Each row was made from one small tree. Brackets hold a mark, then the marks that hang from it, in alphabetical order. Every link used is in the known rows. Write each row's tree.
In the rows, 128 means zero.
Known rows
[gesut [zezo [bani [vadeb kuru]]] [zugave vube]]: [157 125 123 135  92 122 119 148 118  75 115  98 147 107  96 189 165 112]
[gesut zezo zugave]: [142 125  94 127 122 126 123 110 133  61 142 107 132 117  84 151 129 119]
[vadeb [bani [zezo [gesut zugave]]] kuru]: [187 167 113 175 125 151 118 109 120 148 118  92 144 108  94 222 130 134]
[kuru [vadeb bani]]: [158 145 101 140 140 132  71 126 193 167 143  97 102 121 132 143  70 131]
[bani [vadeb kuru] zezo]: [117 167 155 151 107 155 112 158  86  77 140 167 168 119 138 191 113 124]
[zezo [bani vadeb] [gesut zugave]]: [129 127 130  99  86 116  69 137 123 114  83  92 165  86 119 106 173 131]
[vube [zugave [gesut [zezo bani]]]]: [158  91 113 134 122 116 162  94 111 128 114 168 117 123 105 186 162 130]
[kuru [zezo [gesut [zugave vube]]]]: [133 127 187 162  97 113 155 144 154 119 121  97 110 105 117  95  61 135]
[bani [vadeb [kuru [zezo gesut]]]]: [127 160 157 161 103 146 103 172 131 139 113 142 159 106 146 169  76 143]
[gesut [zezo [bani [vadeb kuru]]] zugave]: [151 131 114 124 100 132  94 124 110  58 124 100 161 102  88 165 170 128]
[zezo [gesut zugave]]: [132 131 108 113 113 110 116 118 141 112 101  96 136 104 108 119 111 124]
[vube [zugave gesut]]: [147  96  95 146 124 118 158 110 130 129 105 181 106 131 125 191 152 130]
[zugave [gesut [zezo [bani vadeb]]] vube]: [161  86 197 138  98 116 126 157 143 168 126 167  89 138 124 202 114  98]
[zugave [gesut [zezo [bani [vadeb kuru]]]] vube]: [170  94 203 145  95 118 131 157 135 166 121 160  97 137 119 225 111 100]
[gesut [zezo [bani vadeb]] [zugave vube]]: [148 117 120 127  95 119 114 149 128  77 121 101 139 109 101 164 167 109]
[vadeb [bani [zezo gesut]] kuru]: [186 167 127 170 131 152 125 107 114 169 124  97 146 111  98 217 121 135]
[zezo [bani [vadeb kuru]] [gesut [zugave vube]]]: [148 135 143 117  75 112  94 157 114 122  69  87 167  86 118 154 166 125]
[zezo gesut]: [130 133 141 104 126 111 131 113 128 157 112 105 140 108 114 108  91 126]
[gesut [zezo bani] zugave]: [151 115 117 114 108 121 110 103 110  62 132  88 144 107  75 132 176 123]
[zezo [bani [vadeb kuru]] [gesut zugave]]: [143 138 136 110  80 120  74 140 108 109  75  89 176  83 112 139 171 136]
[gesut zugave]: [131 125  83 141 111 126 105 133 149  64 112 114 123 123 118 144 158 125]
[vube [zugave [gesut zezo]]]: [153  95 100 140 130 116 167  96 122 128 118 177 110 128 110 196 138 127]

Which tree is each row?
[150 120 105 136 115 114 150 134 140  76 133 102 117 122  93 175 124 104]
[gesut zezo [zugave vube]]
[ 99 153 154 119 112 139 104 147 106  96 141 157 158 110 140 130  96 115]
[bani vadeb [zezo gesut]]
[139 120 206 146  87 115 132 124 128 111 116  81 129  93 104  65 113 147]
[kuru [zezo bani [gesut zugave]]]
[142 141 168 100  93 122  91 134  94 154  87  97 180  86 120 128 149 138]
[zezo [bani [vadeb kuru]] gesut]
[128 160 142 164  97 145  97 175 139 115 107 139 157 104 143 177  84 143]
[bani [vadeb [kuru [zezo [gesut zugave]]]]]
[163  88 188 144 112 112 150 147 152 165 135 165  74 148 118 208  84  94]
[zugave [gesut zezo] vube]
[134 123 137 106  81 109  89 155 128 123  78  93 155  89 125 121 169 121]
[zezo [bani vadeb] [gesut [zugave vube]]]
[191 163 116 179 122 145 132 121 125 155 114  93 137 111  99 234 130 127]
[vadeb [bani [zezo [gesut [zugave vube]]]] kuru]
[148 133 163 112 117 134 115 118  88 124 140 113 164 107  99 150 140 130]
[gesut [zezo [bani [vadeb kuru]]]]
[161 104 109 144 116 124 150 109 108 126 106 177 130 119 111 215 156 134]
[vube [zugave [gesut [zezo [bani [vadeb kuru]]]]]]
[144 117 142  95  92 105  99 108 109 109  87  71 153  90  95  90 181 130]
[zezo bani [gesut zugave]]
[168  82 203 136 101 111 142 141 138 165 129 153  84 141 111 194 117  97]
[zugave [gesut [zezo bani]] vube]
[160 147 153 170 114 123  84 130 214 154 140  67  90  95 116 103   8 145]
[kuru [vadeb bani] [zezo [gesut zugave]]]
[120 169 138 140  97 143 103 151  96  63 121 143 173 103 124 185 105 120]
[bani [vadeb kuru] [zezo [gesut zugave]]]
[191 160 145 209 124 159 124 132 153 189 122  96 126 112 113 204 101 157]
[vadeb bani [kuru zezo]]
[151  95 105 136 119 121 148 108 117 130 112 180 122 121 116 194 160 130]
[vube [zugave [gesut [zezo [bani vadeb]]]]]
[125 125 211 159  92 136 118 152 127 123 133 120 133 106 135  84 117 150]
[kuru [zezo [bani vadeb]]]
[131 156 148 170  93 140 108 188 142 123 103 137 151 106 148 186  80 135]
[bani [vadeb [kuru [zezo [gesut [zugave vube]]]]]]
[144 132 208 136  86 104  94 127 162  99 131  61 114  88 107  59  45 145]
[kuru vadeb [zezo bani [gesut zugave]]]
[137 127 116 119 108 102 137 136 146 124  95  95 126 108 113 135 108 113]
[zezo [gesut [zugave vube]]]
[163 144 159 175 109 117  96 143 217 160 136  65  84  98 121 112   4 139]
[kuru [vadeb bani] [zezo [gesut [zugave vube]]]]
[100 152 130 126 105 138  94 148 116  69 133 151 156 108 134 137 108 114]
[bani vadeb [zezo [gesut zugave]]]
